Each row was made from one walk, in order. Every step used is in the known rows, and no mark comes twice. Write each row's walk.
Known rows:
A > L > C > S: [-1.361 -0.579 -0.107  0.061 -0.390 -1.375 -0.920 -0.668 -0.054 -0.992
 -0.203  0.399  0.270 -1.230 -0.341  0.223  1.089  0.177  0.269 -1.290
  0.448 -0.092 -2.001 -0.037 -0.106  0.141 -0.689 -0.596]
A > L > G > C > S > Y > K: [ 0.427  0.120  0.099  0.525  0.053  3.456  0.079 -0.537 -0.423  0.050
  0.561 -0.606 -0.328 -3.213  0.869  0.241 -0.340  0.146  0.076 -1.942
 -1.538  0.383  2.138  0.491  0.243  0.102  1.202  2.762]
A > L > G > C: [-0.539  0.192  0.274 -0.317 -0.163  1.863  0.025  0.472 -0.141 -2.733
 -0.911 -0.082 -0.950 -2.079  1.490 -0.406  0.143  0.017  0.976 -1.209
  0.015 -0.082  0.564 -0.139 -0.010 -0.126  2.876  5.503]
L > C > S > Y > K > G: [ 0.196 -0.150  0.054  0.649 -0.280 -2.158 -0.366  0.133  0.683  2.684
  1.593  0.444  0.691 -0.138 -0.235  1.409 -0.697 -0.145 -0.206 -0.429
 -0.226 -0.220  0.666  0.809  0.090  0.080 -1.852 -1.981]
K > G > L > C > S > Y: [-0.288  0.125 -0.300  1.829 -0.105 -3.659 -0.901  0.748  0.697 -1.625
 -0.305  0.750 -0.943 -2.120 -0.558  1.159 -0.029 -0.746  0.066 -0.081
  0.547 -0.619 -1.404  1.702  0.042  0.072  0.287  2.340]
A > L > G > C > S: [-0.943 -0.004  0.290  0.725 -0.081  0.682 -0.454 -0.132 -0.371 -3.299
 -0.309 -0.006 -1.281 -2.238  0.988 -0.764  0.596 -0.123  0.138 -1.599
 -0.358 -0.001 -0.461  0.165  0.054  0.109  2.238  2.392]
A > L > C: [-1.009 -0.499 -0.033 -0.973 -0.349 -0.457 -0.290 -0.112  0.222 -0.237
 -0.856  0.488  0.672 -0.914 -0.026  0.684  0.632  0.350  1.110 -0.957
  0.913 -0.183 -1.266 -0.412 -0.169 -0.047 -0.479  1.967]
A > L > G: [-0.201 -0.164  0.586 -1.064 -0.585  2.732  0.125 -0.536 -0.363 -0.723
 -0.931 -0.885  0.850 -1.157  0.817 -0.829 -0.158 -0.043  0.738 -0.022
  0.085 -0.086  0.505 -0.578 -0.140 -0.060  1.704  0.285]
G > K > A > L > C > S > Y: [-0.860  0.011 -0.704  2.268  1.178 -1.873 -0.228 -0.805 -0.407 -4.387
 -1.513  0.501  2.193 -2.093 -1.288  0.791  0.692 -0.205  0.010  0.028
 -0.448 -0.325 -0.373  1.841 -0.033  0.040  0.819 -2.565]
K > A > L > G > C > S: [-1.754  0.068 -0.153  1.844  0.158  0.480 -0.171  0.252 -0.883 -3.104
 -0.738 -0.689 -1.044 -1.779  1.060 -0.740  0.616 -0.030  0.038 -1.107
 -1.082  0.022  0.206  0.708 -0.113  0.146  2.447  1.155]
G > K > A > L > C: [-1.761  0.020 -0.237  0.860  0.444 -2.009  0.117 -0.365 -0.214 -2.911
 -1.849  0.690  2.597 -0.439 -0.449  0.721  0.678  0.383  0.429  0.046
 -0.148 -0.073 -0.614  0.434 -0.344 -0.015  0.730 -0.058]
A > L > C > S > Y: [-0.218 -0.472 -0.526  0.529  0.329 -0.469 -0.763 -0.501 -0.069 -1.966
 -0.685  0.309  0.299 -2.510 -0.852  0.725  0.673 -0.293  0.706 -0.936
  0.489 -0.360 -0.970  1.059  0.106 -0.012 -0.298 -0.733]
L > C: [-0.252 -0.197  0.417 -1.123 -0.512 -1.037 -0.463  0.562  0.294  1.168
  0.659 -0.092 -0.371  1.318 -0.714  0.874  0.399  0.045  0.444 -0.046
  1.012 -0.326 -2.640 -0.573 -0.033  0.106 -0.508  2.191]
Y > K > A: [-0.227  0.172 -0.006  0.094 -0.076  1.421  0.577  0.830 -0.864  5.593
  1.423 -1.541  0.729  4.242 -0.105  0.033 -0.505  0.218 -0.356  1.520
 -1.246  0.013  2.509 -0.693 -0.141  0.099 -1.929 -5.467]
S > C > L > G: [ 1.091 -0.003 -0.138 -2.209 -0.095  3.031 -0.074 -1.423 -0.145  2.595
  0.463 -0.564 -0.572  2.054  0.358 -1.446 -0.312  0.473  1.607  1.658
 -1.464  0.520 -2.954 -1.403 -0.277  0.532  1.839  3.983]
Y > K: [ 0.957  0.159  0.583 -1.490 -0.373  1.919  0.190  0.228 -0.142  5.777
  2.227 -0.834  0.274  3.590 -0.285  0.138 -0.618  0.150 -0.206  0.791
 -0.450  0.075  1.940 -1.536  0.092 -0.075 -2.304 -3.667]
C > S > Y > K: [ 1.374 -0.009  0.045 -0.078  0.220  1.940 -0.221 -0.272 -0.385  4.176
  2.247 -0.831  0.205  1.421 -0.892  0.304 -0.398 -0.251 -0.456  0.251
 -0.640  0.026  1.874 -0.135  0.309  0.045 -2.124 -4.926]
K > A > L: [-1.219 -0.241 -0.697  0.448  0.340  0.413  0.393  0.404 -0.826  0.402
 -1.498 -0.476  1.385  1.575  0.192 -0.526  0.278 -0.057  0.783  1.153
 -0.158 -0.464  2.431  0.007 -0.293 -0.161 -1.152 -6.419]
G > C > A > L: [ 0.497 -0.235 -0.497 -1.258  0.528 -0.146  0.652  0.344  0.403 -3.097
 -1.695  1.179 -1.009 -0.604  0.379 -0.806  0.611  0.238 -0.199 -0.857
  2.019  0.256  0.391 -0.473  0.255 -0.506 -1.025  1.154]
L > C > S: [-0.675 -0.416  0.320 -0.017 -0.419 -1.835 -0.983 -0.013  0.023  0.359
  1.210 -0.150 -0.794  0.885 -1.007  0.395  0.879 -0.110 -0.325 -0.365
  0.528 -0.223 -3.220 -0.237  0.003  0.270 -0.671 -0.254]
C > L > G > K > A: [-0.339  0.687  0.188  0.857  0.595  0.034  0.648 -0.932 -0.822 -2.645
 -1.159 -0.767  1.881  1.323 -0.510 -0.960 -0.311  0.203  0.286  1.680
 -1.890  0.276 -0.852  0.480 -0.058  0.348  3.395  2.042]
L > C > S > Y > K > A: [-0.505 -0.095 -0.318  1.387  0.107  0.629  0.105  0.314 -0.789  3.089
  1.138 -1.593  0.319  0.692 -0.752  1.087 -0.143  0.119 -0.393  0.001
 -1.591  0.103  0.369  0.851  0.003  0.309 -1.113 -1.889]
A > L > C > S > Y > K: [ 0.146 -0.425 -0.265  0.043 -0.022  1.576 -0.220 -0.821 -0.174  2.312
  0.743 -0.178  0.848 -1.997 -0.293  1.051  0.018  0.317  0.241 -1.634
 -0.777  0.285  0.833  0.306  0.114  0.037 -1.465 -0.166]

Write each row's walk:
[ 1.352  0.184  0.317 -1.561  0.798  1.048  0.701 -2.073  0.353 -2.918
 -1.228  0.983  2.205  0.728 -0.283 -1.574  0.071  0.296 -0.956  1.625
  0.729  0.645 -1.263 -1.326 -0.276 -0.148  1.465 -2.612]	S > C > A > L > G > K
[ 0.176  0.456  0.800 -0.372 -0.290  1.301 -0.110  1.115 -0.056 -1.511
  0.471 -0.584 -1.956 -0.067  0.739 -0.294 -0.120 -0.316  0.375 -0.124
  0.199 -0.228 -0.692 -0.359  0.117  0.151  3.047  5.695]	L > G > C
[ 0.939  0.286  0.881 -1.041  0.315  0.495  0.980 -1.622  0.225 -5.333
 -1.876  0.647  2.267 -1.086 -0.520 -1.307 -0.025  0.134 -0.964  0.278
  1.129  0.463 -0.636 -0.424  0.099 -0.292  2.236 -0.169]	C > A > L > G > K
[ 0.590 -0.068  0.302 -1.223 -0.663 -1.874  0.513  0.793  0.861 -1.214
 -0.946  0.308 -2.357 -0.525 -0.630  0.181  0.295  0.276 -1.053 -0.546
  2.264  0.544 -3.992 -0.513  0.166 -0.091 -0.262  7.995]	G > L > C > A
[ 0.392  0.457 -0.226  1.629 -0.319 -1.960 -0.020  0.796  0.583  2.461
  0.712  0.366 -0.594 -0.263  0.322  0.613 -1.018 -0.574 -0.509  0.543
 -0.391 -0.187  2.412  0.739  0.027 -0.069 -0.906 -0.702]	C > S > Y > K > G > L
[ 1.050  0.358  0.412  0.436 -0.046  2.899 -0.131  0.025 -0.329  1.381
  1.866 -0.985 -1.200 -1.360  0.381  0.378 -0.562 -0.090 -0.371 -1.132
 -1.357  0.275  1.047  0.321  0.363  0.185  1.271  2.883]	L > G > C > S > Y > K
[ 0.078  0.582  0.294  0.354 -0.841 -1.899  0.298  1.217  0.781  3.781
  0.715  0.425 -0.417  1.576  0.823  0.430 -1.168 -0.254 -0.313  0.828
 -0.001 -0.156  2.534 -0.414 -0.139 -0.180 -1.056  0.590]	Y > K > G > L
[ 0.768 -0.185  0.182 -0.077 -0.169  1.073 -0.374 -0.286 -0.079  3.298
  1.994 -0.684 -0.076 -0.231 -0.902  1.156 -0.176  0.120 -0.345 -0.816
 -0.735  0.119 -0.221  0.101  0.251  0.206 -1.364  0.039]	L > C > S > Y > K
[-1.373  0.269 -0.013  0.876  0.112  1.628  0.432  0.878 -0.641 -3.029
 -1.454 -0.660 -0.672 -1.607  1.563 -0.381  0.078  0.073  0.861 -0.589
 -0.732 -0.067  1.041  0.407 -0.164  0.065  3.167  4.255]	K > A > L > G > C
[ 1.061 -0.198 -0.740 -0.504  0.576 -0.344  0.970  0.243  0.878 -1.750
 -1.338  1.665 -0.009 -1.947  0.851  0.173 -0.486  0.254 -0.195 -1.024
  1.268  0.256  3.085  0.558  0.339 -0.639 -1.737  0.346]	S > Y > K > G > C > A > L
[ 1.015  0.052 -0.147 -0.738  0.395 -3.337  0.565  1.417  1.208 -2.487
 -0.432  1.488 -1.871  1.647  0.221 -0.362 -0.141 -0.276 -1.004  0.470
  2.467 -0.118 -0.267 -0.065  0.334 -0.414 -1.355  0.264]	K > G > C > A
[ 0.417  0.216  0.128  0.707 -0.383  0.561 -0.322  0.146  0.025  2.552
  1.381 -0.575 -1.056 -1.614 -0.440  1.262 -0.284  0.040 -0.462 -1.104
 -0.932  0.388 -0.209  0.309  0.179  0.239 -0.388  4.457]	G > L > C > S > Y > K
[ 1.818  0.140  0.106 -0.978  0.160  2.638  0.190  0.302 -0.159  5.013
  1.815 -0.867  0.394  1.904 -0.694  0.608 -0.873 -0.105  0.066  0.851
 -0.237 -0.124  2.714 -0.471  0.250 -0.113 -2.083 -3.200]	S > Y > K
[-1.074 -0.474 -0.913  1.698  0.538 -0.663 -0.407 -0.126 -0.632 -2.000
 -1.157 -0.394  0.566 -2.054 -0.796  0.718  0.701 -0.225  0.543 -0.459
 -0.359 -0.404 -0.434  1.657 -0.048  0.086 -0.118 -1.978]	K > A > L > C > S > Y
[ 0.823  0.751  1.349 -0.419  0.206  0.246 -0.005 -0.694 -0.049 -2.204
  0.082 -0.107  1.830  1.268 -0.775 -0.658 -0.364 -0.298 -0.708  1.460
  0.246 -0.181 -0.539 -0.577  0.009  0.006  2.936 -1.056]	L > G > K
[ 1.272 -0.632 -0.918 -2.524  0.573  1.109  0.595 -0.861  0.413  1.301
 -0.894  0.988  0.147  2.487 -0.261 -1.428  0.496  0.360 -0.115  1.624
  1.766  0.375 -0.335 -1.794 -0.244 -0.358 -3.217 -6.375]	S > C > A > L
[ 1.100 -0.511  0.054 -2.442 -0.250  3.001  0.705 -1.260  0.115 -0.107
 -1.024 -0.161  0.053  0.252  0.486 -1.724  0.049  0.361 -0.165  0.971
  0.990  0.543 -1.562 -1.487 -0.280 -0.119  0.175 -1.057]	S > C > A > L > G
[ 0.014  0.292 -0.500 -0.131  0.510 -2.731 -0.257  0.526  0.740 -1.491
 -0.423  1.625 -1.274  0.946  0.842 -0.200 -0.280  0.134  1.827  0.326
 -0.408 -0.164 -0.247  0.430  0.212  0.066  0.567  5.728]	K > G > C > L
[ 0.156  0.488  0.934 -0.284  0.316  0.799  0.326 -1.354 -0.067 -3.620
 -1.274  0.413  2.834 -0.707 -0.165 -0.787 -0.106 -0.044  0.011  0.656
  0.076 -0.038  0.575 -0.335 -0.131 -0.142  2.870 -1.292]	A > L > G > K
[-0.694 -0.250 -0.841  1.330  0.473  1.845  0.329 -0.382 -1.053  1.759
 -0.429 -0.841  1.613 -0.116  0.030 -0.038 -0.060  0.129  0.185  0.122
 -1.499  0.039  3.763  0.712 -0.107 -0.074 -1.925 -6.699]	C > S > Y > K > A > L
[ 0.380 -0.266 -0.139  0.475  0.280 -0.840 -0.818  0.100 -0.016 -0.686
  0.660 -0.218 -0.585 -0.735 -1.418  0.887  0.431 -0.543  0.057 -0.247
  0.542 -0.476 -1.994  0.936  0.224  0.194 -0.420 -0.675]	L > C > S > Y
[-1.164  0.125  0.347  1.180 -0.995 -3.340 -0.597  0.406  0.705  1.928
  1.100  0.572 -0.949 -0.838  0.388  0.999 -0.123  0.173 -0.738 -1.128
 -0.476  0.163 -1.349  0.111 -0.132  0.203 -0.546  3.576]	Y > K > G > L > C > S
[ 1.391  0.144  0.580 -1.452 -0.109  0.779  0.648  0.681  0.361 -3.223
 -0.345 -0.294 -2.673 -0.178  0.153 -0.948 -0.023  0.046 -0.993 -0.437
  1.680  0.432 -2.181 -0.497  0.374 -0.095  1.557  6.202]	L > G > C > A
[ 1.262  0.136 -0.004 -0.135  0.034 -0.659  0.259  0.622  0.632  4.218
  1.385  0.294  1.121  1.994 -0.076  0.850 -1.269 -0.487  0.026  1.285
  0.084 -0.536  3.506  0.299  0.093 -0.237 -2.291 -5.524]	S > Y > K > G
[-0.928 -0.037  0.406 -0.092 -0.741  3.835  0.900 -0.420 -1.032  2.310
 -0.596 -1.922  1.468 -0.514  1.184 -0.587 -0.579  0.430  0.381 -0.380
 -1.833  0.325  2.280 -0.377 -0.304  0.131  1.309 -0.590]	Y > K > A > L > G
[-0.632  0.202 -0.131  1.334  0.260 -3.950 -0.855  1.124  0.565 -1.385
  0.951  1.293 -1.441  1.413  0.344 -0.027  0.254 -0.601 -0.383  0.024
  0.697 -0.669  0.301  0.418  0.103 -0.049 -0.588 -3.107]	K > G > C > S
[ 0.169 -0.229 -0.541 -0.643  0.378 -2.361  0.687  0.549  0.948 -3.714
 -1.932  2.000 -0.473 -0.649  0.826 -0.523  0.171  0.121 -0.108 -0.413
  2.163 -0.024  1.285  0.112  0.144 -0.613 -1.427 -0.281]	K > G > C > A > L
[-0.646  0.240  0.340 -0.154 -0.937 -1.671 -0.421  1.159  0.465  0.280
 -0.103  0.025 -1.598 -0.486 -0.216  0.948  0.222 -0.045  0.306 -0.258
  0.826 -0.157 -2.813 -0.341 -0.153  0.167  0.886  7.743]	G > L > C
[-0.396 -0.370 -0.396  0.770 -0.324 -1.655 -0.277 -0.470  0.563  1.480
  0.304  1.015  1.544 -1.987  0.311  1.310 -0.480  0.095  0.271 -1.217
 -0.457 -0.154  1.720  0.959 -0.013 -0.063 -1.844 -2.223]	A > L > C > S > Y > K > G
[ 2.233 -0.345 -0.413 -2.806  0.459  0.438  0.339 -0.179  0.493  2.820
  0.854  0.404 -1.047  5.181 -1.021 -1.348  0.210  0.064 -1.148  2.903
  2.062  0.340 -2.192 -2.151 -0.133 -0.147 -3.387 -6.166]	S > C > A
[-1.995 -0.543 -0.265  0.974 -0.421 -0.208 -0.229 -0.586 -0.623  1.754
  0.199 -0.530  0.862 -0.732  0.083  0.553  0.635  0.738 -0.131 -1.425
 -1.417  0.433 -0.293  0.072 -0.241  0.186 -1.260 -1.264]	Y > K > A > L > C > S
[ 1.226 -0.141 -1.005 -2.245  0.620  0.959 -0.456 -1.047  0.089  3.914
  0.779  0.561 -0.507  4.584 -0.429 -1.205  0.141  0.481  1.701  2.629
 -0.850  0.293 -2.067 -1.660 -0.216  0.359 -1.401 -0.698]	S > C > L
[-1.128 -0.134  0.194  0.188 -0.396  2.473  0.604 -0.045 -1.004 -0.667
 -1.498 -1.542  1.153 -0.626  0.813 -0.888 -0.161 -0.018  0.641  0.481
 -0.794 -0.191  1.062  0.108 -0.332  0.054  1.922 -1.045]	K > A > L > G
[-0.165  0.333 -0.196  0.446  0.381 -3.310 -0.225  1.849  0.891 -0.707
  0.472  1.381 -1.172  1.866  0.701  0.426 -0.255 -0.567  0.294  0.779
  1.162 -0.856  1.319  0.176  0.032 -0.202 -0.294 -0.598]	K > G > C
[-0.193  0.415 -0.063  1.900  0.249  2.441  0.189  0.642 -1.102  0.818
  0.949 -1.886 -0.844 -0.506  0.444  0.289 -0.487 -0.066 -0.442 -0.227
 -2.243  0.202  1.545  1.026  0.095  0.316  1.570  1.315]	L > G > C > S > Y > K > A
[ 0.813  0.019 -0.089  0.678  0.103 -1.287 -0.121  0.149  0.409  3.627
  1.719  0.337  0.915  1.443 -0.280  0.588 -0.964 -0.486 -0.454  0.766
 -0.307 -0.418  2.863  0.527  0.125 -0.160 -2.509 -6.774]	C > S > Y > K > G
[-0.318  0.261  0.606  0.596 -0.135  0.220 -0.781  0.420 -0.274 -2.110
  1.054 -0.456 -2.140 -0.451  0.398 -0.582  0.394 -0.299 -0.418 -0.668
 -0.190 -0.096 -1.644 -0.037  0.147  0.283  2.384  2.650]	L > G > C > S
[-2.049 -0.094 -0.174  1.821  0.441 -2.882 -0.368 -0.958 -0.350 -3.421
 -1.091  0.682  2.113 -0.777 -0.844  0.260  1.070  0.282 -0.392 -0.494
 -0.490 -0.029 -1.357  0.696 -0.259  0.118  0.430 -2.492]	G > K > A > L > C > S
[ 0.651 -0.364  0.532 -1.872 -0.581  2.449  0.813 -0.802 -0.051 -2.227
 -1.611 -0.602  0.149 -1.496  0.365 -1.457 -0.071  0.199 -0.272 -0.193
  1.190  0.367 -0.834 -0.604  0.081 -0.239  1.005  1.417]	C > A > L > G
[-1.049  0.040  0.191  0.786 -0.826 -2.494 -0.937  0.517  0.210 -0.373
  0.410  0.088 -1.850 -0.774 -0.469  0.468  0.764 -0.124 -0.465 -0.653
  0.344 -0.025 -3.268  0.008 -0.074  0.313  0.489  4.334]	G > L > C > S
